Each row comes from the steps of one path. Every step used is in the known rows, and no mark comes twice. Write the path behind each row, first mark first.
Known rows
ziru -> lela -> repi: [ -2 -10 -18   0   7 -17   6  13   5 -10  -2  24  -6   4  -2   9   0   6
  -9   5   6  23  10   0   7   4  -8  -8   5   3 -15   5  15  11  -5]
tuta -> zavo: [ 19   0   0  -4  14  -9   4 -11  -9   5   4 -11  14   1   0  -4   1  13
   4   5  12  -7   0  -5  16  -2  21   8   8   0   4   6   0   4  11]
repi -> lela -> gedenot: [-20 -11  -6  -7   6  12  -6   4   2  -7   8 -14   2  -6   2  11   3   6
   5  22   3   2  -9 -18  -1  -1  -3   9  -3  -1   2   5  14  -4  14]
repi -> tuta -> ruge: [ -6  15  -5  -9  -3  -1   7  -3 -18   7   6  -9   3   1   1 -10   3  -5
  13   2  -9 -13  -5  13  -5   1 -13  11   1   8  12  -6 -14   0   7]
vuse -> nesed -> ziru: [  3   7   7   3  10  16   7 -18  -5  -7   4  13  -7  -8  -3  11 -43  -8
  -8  -8  -9  -9   1 -18 -11   4   3   0   2 -11  20  -1   6 -12   5]
gedenot -> lela: [  8  -6 -13  -8   3   8  -4  -7   7   3  -2  -3   3   3  -3   8  -7  -8
  16   3  -6   7  -4 -13  -1   2  21  12   7  -5  -1   2   1   8   1]
ruge -> nesed: [ 16   6   3  -1  17  -7  18  -5   7  -4  -4 -10   4  -3  -7   0   5   5
   5  -1   8  -7  -4   7  17 -14  -2  12   5  -2  -3  16  12  -8  -3]
nesed -> ruge -> tuta: [ -6   2   2  -2   6  12  -2  -6   3   4   7 -17 -10  -5  -4  -6  33 -15
  15 -11   3 -18  12  -6   5 -13 -22 -16 -14  -2   2   1  -2 -23   2]
sibo -> gedenot -> lela -> repi -> tuta -> ruge: [ -2  -4  -4   0 -29  10 -17  24  12   5   2   9  13  19  10  -1  -8   0
   6  19 -41   0  -2 -15 -24   1   0  -4  -2   3  24  -9 -18  18  16]
nesed -> vuse -> ruge -> tuta: [-18   3   8   9 -11   6 -20  -9   8  10  17 -14 -18  -7  -4 -14  18   3
   1   1  -8   3  28  31   2   2  -7 -21 -10   7   4 -15 -12 -11  -2]
nesed -> ziru -> lela: [ -8   3 -10   1   8  -5  13 -11   0  -2  -8  19 -16   4  -3   6 -15 -13
  10   2   6  16  -5   5   7   3  15  -6  -1  -6 -20  -9  18   2  -7]
sibo -> gedenot -> lela -> ruge: [ 14 -16 -10  -2 -21  10 -13   1  21   6 -14   5   6  19   5  -5 -23  -5
  -7   5 -17   5  -8 -16  -9 -11  22   5  -3  -8  14  -8 -19  27  -9]
vuse -> ruge -> nesed -> ziru: [ 11  13  24   1   7  -3  16 -13  18   6   6  -1  -4   8  -6  -2 -11   3
  10  14  -2 -14   5  10  11  -5   1  -1   7   3 -10   5  -4 -10  -2]
nesed -> ruge: [  6   1   0  -8  19   8   4  -3   6   5   3 -10  -3   5  -8  -6  24  -4
  12   0  12 -12   8 -11   8 -12 -14  -5  -6   3   3   5   4  -7  -2]
sibo -> gedenot -> lela -> repi -> tuta -> zavo: [ 18 -13   1  -9 -18  -3 -18  17  11  13   7  -3  18  28  17  -1  -5  10
   8  13 -35  10  -1 -25  -3   2  27   2  -5  -1  21   4 -11  33  28]
nesed -> ruge -> tuta -> repi: [-10   8  11  -3   7   3   0   5 -15  -1   6 -19  -4 -13  -6  -8  30  -8
   4 -22  16 -25   7   3  -9  -9 -16 -15  -6   1 -10  -8  -5 -18  -9]
vuse -> ruge -> nesed: [ 17   7  15   1   8 -10  10  -8  15   5   1 -11   6   8  -7 -11  13   7
   1   9   5 -15  12  16  16 -11 -12   5   7   3  -8   6  -7  -5  -6]
nesed -> vuse -> ruge: [ -4   3   7   2   1   2 -16  -3  10   9  15  -8  -9   1 -10 -13   5  11
   0  11   2   6  22  26   7   4   0 -14  -1   9   3 -10  -4   0  -5]
lela -> ruge: [ 15  -3 -12 -11   6   0   9  -9  -6  -1  -3  -4  -1   2  -4  -5 -19   2
 -12  -3  11   0  -1  -1   6  -8   8  12   1   3   3   3  -7  11 -12]
nesed -> ruge -> tuta -> zavo: [  6   1  10   3  10   4  -5 -14  -6  12   9 -26   6  -4   4  -9  37   0
  16  -8  17 -20  12 -11  17  -6  -9 -10  -8  -1   4   6  -7 -15  14]
sibo -> gedenot -> lela -> repi: [  8 -17 -13  -1 -21   9 -12  21  30  -4  -1  15   6  15   3   8 -19   3
  -2  18 -32  14   1 -21 -13  -7  17 -10   0  -4  13   1   0  20   7]
tuta -> repi -> lela: [-10   2  -7  -6   0  -6  -2  15 -14 -11   2 -14  10 -17  -6   6   8  -2
 -13  -4  19   0 -15   3 -11  11  11  13   4  -6 -23  -5  -1   5  -8]
sibo -> gedenot: [  0  -2  -6   0  -8   1   4   3  16  -3  -5  -6  -1  12  -3  -9 -15  -7
   1   7 -13  -4  -2   3  -1 -16   7  -7  -7 -10  10 -13  -1   7  -4]
ziru -> lela: [ -5  -1 -12  -2  11 -15  10  -7   0  -5  -9  12  -4   2  -6  -4   5  -7
   4  -4  12  19   3  10  11   2   1  -1   3  -6 -17  -5   8   6 -13]
gedenot -> lela -> repi -> tuta -> ruge -> nesed: [ 15   2   2  -1 -10   5  -2  17   4   6   0   4  20   1   5   6  13   7
  11  12 -21  -2  -6  -7  -7   4 -10  12  11  13  12  19  -3   3  13]
tuta -> ruge: [ -2  10  -8   3   4   1   9  -2 -10  -5  -2   1   7  -9  -7  -6  -7  -2
   0   7   7 -12  -2   6  -6  -5 -10   6   9   4   7  -7  -4 -13   0]
ruge -> tuta: [-10   3 -11  -6  -5  -2   2  -9  -6   0   5 -13  -8  -8  -2   0   4 -15
   2 -10  -4  -3   7   7   0  -8  -7  -3  -7  -3   3   0  -1 -14   3]
gedenot -> lela -> repi -> tuta -> zavo: [ 19 -11  -3 -15  -3  -5  -9   3  -5  14  12  -2  16  14  14   7   4  17
  13   8 -17  11   3 -27   5  13  30  16   3   7  11  19  -8  27  32]
sibo -> gedenot -> lela: [  3  -7 -11  -2 -15  10 -11   3  26   4  -9  -1   3  17   1   1 -14 -11
  11  14 -29   6  -3 -10  -8  -8  27   0  -2 -12  11 -13  -5  15   2]
lela -> repi -> tuta: [  4  -1 -10 -20   0  -6  10  12  -9   1  13  -4  -3  10  -2   7  -3   6
   3   2 -14   4  13  -5  -2   0  -4   3  -5   7  10  17   0  14  12]
sibo -> gedenot -> lela -> ruge -> nesed: [ 25 -13  -1   6 -15   5  -5   1  32   7 -22   2  12  19   5  -8 -11   1
  -8   6 -15  -1 -14  -6   2 -17  15  13   1  -4  10   2 -10  16 -11]
nesed -> vuse -> ruge -> tuta -> repi: [-19  10  17   9 -10  -3 -19   6 -10   4  15 -13 -11 -15  -6 -13  11   9
  -6 -11   6  -5  22  43  -9   9  -1 -19  -4   4  -6 -25 -16  -8 -15]
vuse -> nesed -> ziru -> lela -> ruge -> tuta: [-10  -1  -3  14 -10   5  -1 -23 -15  -5 -10  28 -19  -8   9   5 -23 -15
 -26 -21   0   5   7  -4  -5  11 -10  -5  -5 -14   6 -12  -2 -10 -10]

Write each row's path
[-23   0   5   0  -2   6 -16  12 -11  -2   9 -26   3 -21  -1   1  53 -13
  -3 -14  18 -14  -5  -3 -13   5 -17  -9  -9  -4 -20  -9  -5 -18  -7]
nesed -> ruge -> tuta -> repi -> lela
[ -2  14   8  19   8  -8  18  -5  -1  -7 -19  26   6  -3   1  -1  -2  -3
  10   9  12   0 -16  13   9  -1 -12   0  14   0 -14  -6  15 -18  -8]
tuta -> ruge -> nesed -> ziru -> lela
[ 24  -9   9   5 -17  13   0  -2  31   6 -18  13   4  21   8  -1 -32  -4
   2  13 -18  -1 -25 -15  -4 -14  27   3  -3  -3   8  -1  -3  14  -5]
sibo -> gedenot -> lela -> ruge -> nesed -> ziru
[-24   0  -9  -1 -12  -6 -11   6 -21 -11   4 -22   0 -25  -1   9  22 -13
 -13 -13   9  -4  -8  10 -17   8   3   4  -1  -6 -17 -11  -6 -10  -7]
ruge -> tuta -> repi -> lela
[  9  -7 -13 -19  -6   5  -5  10   7   8  13  -2   1  11   7  15  -3   0
  14   8 -30  16   2 -20  -7   8  13   9  -2   6  11  15  -1  22  14]
gedenot -> lela -> repi -> tuta
[ 24   0   1  -2  10  -6  17  -6   3  -1  -9  -6   5   1  -5  -7  -8   8
 -11  -5  16  -8  -7   8  15 -16  -6  19   5   3   2  18   1   3 -12]
lela -> ruge -> nesed
[  7   4  10   5  21  19  -1  -9   1   2   3  -1   1  -3  -8  -4  10  -6
  -8 -12   8 -21  17 -23   2  -3 -31  -5  -3 -11  17   0  -3 -13   1]
vuse -> nesed -> ruge
[  7  14  10   0  -1   1  18  12  -7   2   8  11   6   2   6   4 -12   8
   8  12 -17 -14  -9   1  -7  -1 -15   3   2  19  11  17   7 -12  17]
lela -> repi -> tuta -> ruge -> nesed -> ziru
[  7   1   5   8  18   2   2   0  14   3  -1  -3  -2  -9 -10 -12   6  12
   6   5   9   6   3  25  21 -11   2  -2  -3   9   9   8  19  -9  -7]
ruge -> nesed -> vuse
[ -4   1  18  12  -8  -3 -24 -11   2  18  15 -17  -5  -7   2 -19  23  17
   1   2   3   0  27  23  16  10   8 -19  -5   8   7 -11 -14  -8  11]
nesed -> vuse -> ruge -> tuta -> zavo
[-11  11  -1  -2   1  -7   7   4 -19  -9   2 -16  -2 -17  -6  -1   2  -6
  -5 -20   9 -13  -2  16 -11   0   0  -4   1  -4  -9  -7  -5 -10  -9]
ruge -> tuta -> repi
[ -3   5   9  11   6  22  -8 -15  -3   0   7  -7  -9 -13  -2  -5  26 -14
  -8 -22  -3 -22  19 -14  -2  -2 -40 -14  -8 -13  23  -1  -6 -28   6]
vuse -> nesed -> ruge -> tuta
[  6   0   0   7   6   4   5 -21 -12  -6 -13  30 -12  -3   3   7 -37  -4
 -23 -14  10  10   1  -9   1  13  -2   2   3 -11   1  -9  -2   4 -13]
vuse -> nesed -> ziru -> lela -> ruge
[  8  -3  -3 -11   7 -28   5   7 -12   6   2   6   7  14   9  -2  15  18
   4   2   6  22  14  -5  18  15   5   1   1   4  -8   9   1  28  17]
ziru -> lela -> repi -> tuta -> zavo
[  1  -1 -10  -6 -14   8 -10  16  -5   6   8   8  14   4   8   7   1   2
   7  13 -24   3   0 -13 -18  10   2  10   7  11  15   8  -9  12  18]
gedenot -> lela -> repi -> tuta -> ruge
[ -6  -1  15   9  23   0  18  -6  16  -8 -10  16  -7   2  -3   7 -14  10
  24  10  10   6 -10  -8  14  -6  -2  -3   4   1  -4   4  36 -12   5]
ruge -> nesed -> ziru -> lela -> gedenot
[-24  -6   0  -8   9   4  -5  16 -11 -15   5 -12   7 -16  -4   7  -1  13
  -4   3  15  -5 -12 -10 -14   7   4   5   5  -1  -9  -6  13   0   3]
tuta -> repi -> lela -> gedenot
[  9  -4   3  -1  -1   2   5  -5   6  -3  -7  -1   2  -4   3   6 -10  -4
 -10  10  12   2 -25  -9   6  -3  15  18  -2   6 -12  13   4  -1  -7]
repi -> lela -> ruge -> nesed -> ziru
[ -5   2   1  -1   1   0   5  -3 -12  -2   5  33 -14   6   6  18 -21  -2
 -10 -10 -18  19  13 -14  -5  24 -10  -9  -4  -6   8   0   9   8  12]
vuse -> nesed -> ziru -> lela -> repi -> tuta
[-21   3  14  10  -3  16 -23   7 -20  -7   5 -15   4 -29   0   5  37 -13
 -23 -27  10 -23   7 -14 -18  16 -30  -5  -6 -13  -4 -13 -11 -24   0]
vuse -> nesed -> ruge -> tuta -> repi -> lela
[ -2  14  10   9   4   2  -1   2  -3  11   2 -11   3  -7  -2 -19  18  10
  11   1  -6  -2  -3  31  11  -2 -16   4  -1  17  16   1   3 -14   3]
repi -> tuta -> ruge -> nesed -> vuse
[  3  -3 -11   0   1  -8   9 -12  -4  -2 -13  25 -12  10   0   2 -27  -5
  -5  -2  17  17  -9   1   7   3  14  -1  -1   0 -20  -6   5  11 -19]
nesed -> ziru -> lela -> ruge
[  7  -2   3   0   0 -13   0  10 -10  -8 -11  -9  15 -14  -4  -1   8   9
 -27  -8  30  -7 -22   7  -2  -1   6  26  10   4 -24   8  -5   7 -20]
tuta -> repi -> lela -> ruge -> nesed
[ -9   5   4   0 -13  -4  -1 -12   1   4  12 -17  -8   1  -1  -4  11  -9
  -2   0  -5  -9  26  17   0  -3 -12  -6  -5  -4  -5  -5 -22  -9  -2]
vuse -> ruge -> tuta
[-11   6  17  19  15   3  14  -3   2 -10 -15  27   2  -4  -1   1 -10  14
  18  16  11  -8 -17   1   2  -4 -16  -6  16   5   0  -4  27 -22   4]
tuta -> ruge -> nesed -> ziru -> lela -> gedenot
[  7  -7   0  16  11 -10  -1   0  12   3 -20  16  -7   0  -5 -20  10  16
 -10  -4  24  25  -1  28  27  -4  -5  -3   0  10  -5  -1  12   6 -24]
ziru -> lela -> ruge -> nesed -> vuse
[  4   6   7   8  21 -11  20 -11  12  -5 -16  17  -8   8  -6   2  -5  -7
  12   3  10  11  -8  11  18  -5   8   0   5  -2 -22   2  24  -8  -8]
ruge -> nesed -> ziru -> lela
[-11 -10 -21  -2 -26   2 -13  -4  -9  -2   2 -16  -3 -14   8   3  12 -13
 -21  -3   6   3  -5  -3  -5   0  -1  11  -8   0  -5   3 -13  -3  -6]
repi -> lela -> ruge -> tuta
[ 12 -14 -13  -7  -1   9  -7  12  11  -1   5  11   5   2   0  16 -11   2
   2  12 -14  11   1 -23  -7   4  11   3  10   1   2  17   7  10  10]
gedenot -> lela -> repi
[  1   3  -3  -8  -8  -6   4   0 -25  -7  -2  -9  -4 -13  -2  -6 -10  -2
 -19 -26  16 -11  -3  15 -11  -1   1   2   0   0  -5  -5 -18   1 -17]
lela -> ruge -> tuta -> repi
[ -3  -4  -9  -1   4  -7   9   6   1  -9   0  36 -11   5   1  18 -24   1
   0  13   4  22   3  -9   2   7   8 -15   2   2 -15   4  25   5  -1]
nesed -> ziru -> lela -> repi
[  3   4   5  -4   5 -16  19   7   7   0   1  19 -11  12   5   9   2   2
  12   2  -7  19  -1   2  13   5  -5  -2  -5   9 -14  17  20   7   7]
ruge -> nesed -> ziru -> lela -> repi -> tuta
[-36  -7   3   0  -8   4 -11  11 -14 -14   8 -20   2 -23   1  11  12   3
   0  -2   8  -7 -11  -8 -17   5  -1   2  -2  -4  -3  -8   6 -14   6]
ruge -> tuta -> repi -> lela -> gedenot
[ 16   0   0 -16   6 -14   4   6 -14   9  14 -10  12  10   7  -1   0  19
   6   6  -5   1  10 -14  11   6  10   5  -1   6  12  21  -3  19  28]
lela -> repi -> tuta -> zavo
[ -6  20  11   9   3 -10  19  -8  -6   3 -12  10  -4   6   2  -6   9  -7
  17  -1   0   0 -15  18   7   6 -10   3   1   6  -9  -5   4  -8   1]
repi -> tuta -> ruge -> nesed -> ziru -> lela
[ -1  -9  -5   3 -30   4 -17  10   3   0 -13  -5   5   1   9  -7 -19  -8
 -16 -14 -13  -4  -9  -2 -26  -4  22  -3  -3 -10   5 -23 -27  16 -13]
sibo -> gedenot -> lela -> ruge -> tuta -> repi
[-14   5  -1   2  -8  -8   7  -4 -23 -11 -13  15 -16  -9   4   3 -15  -9
 -14 -22  20   6 -11  13 -11  10  15 -10  -1  -3 -27 -20  -3   2 -24]
nesed -> ziru -> lela -> ruge -> tuta -> repi
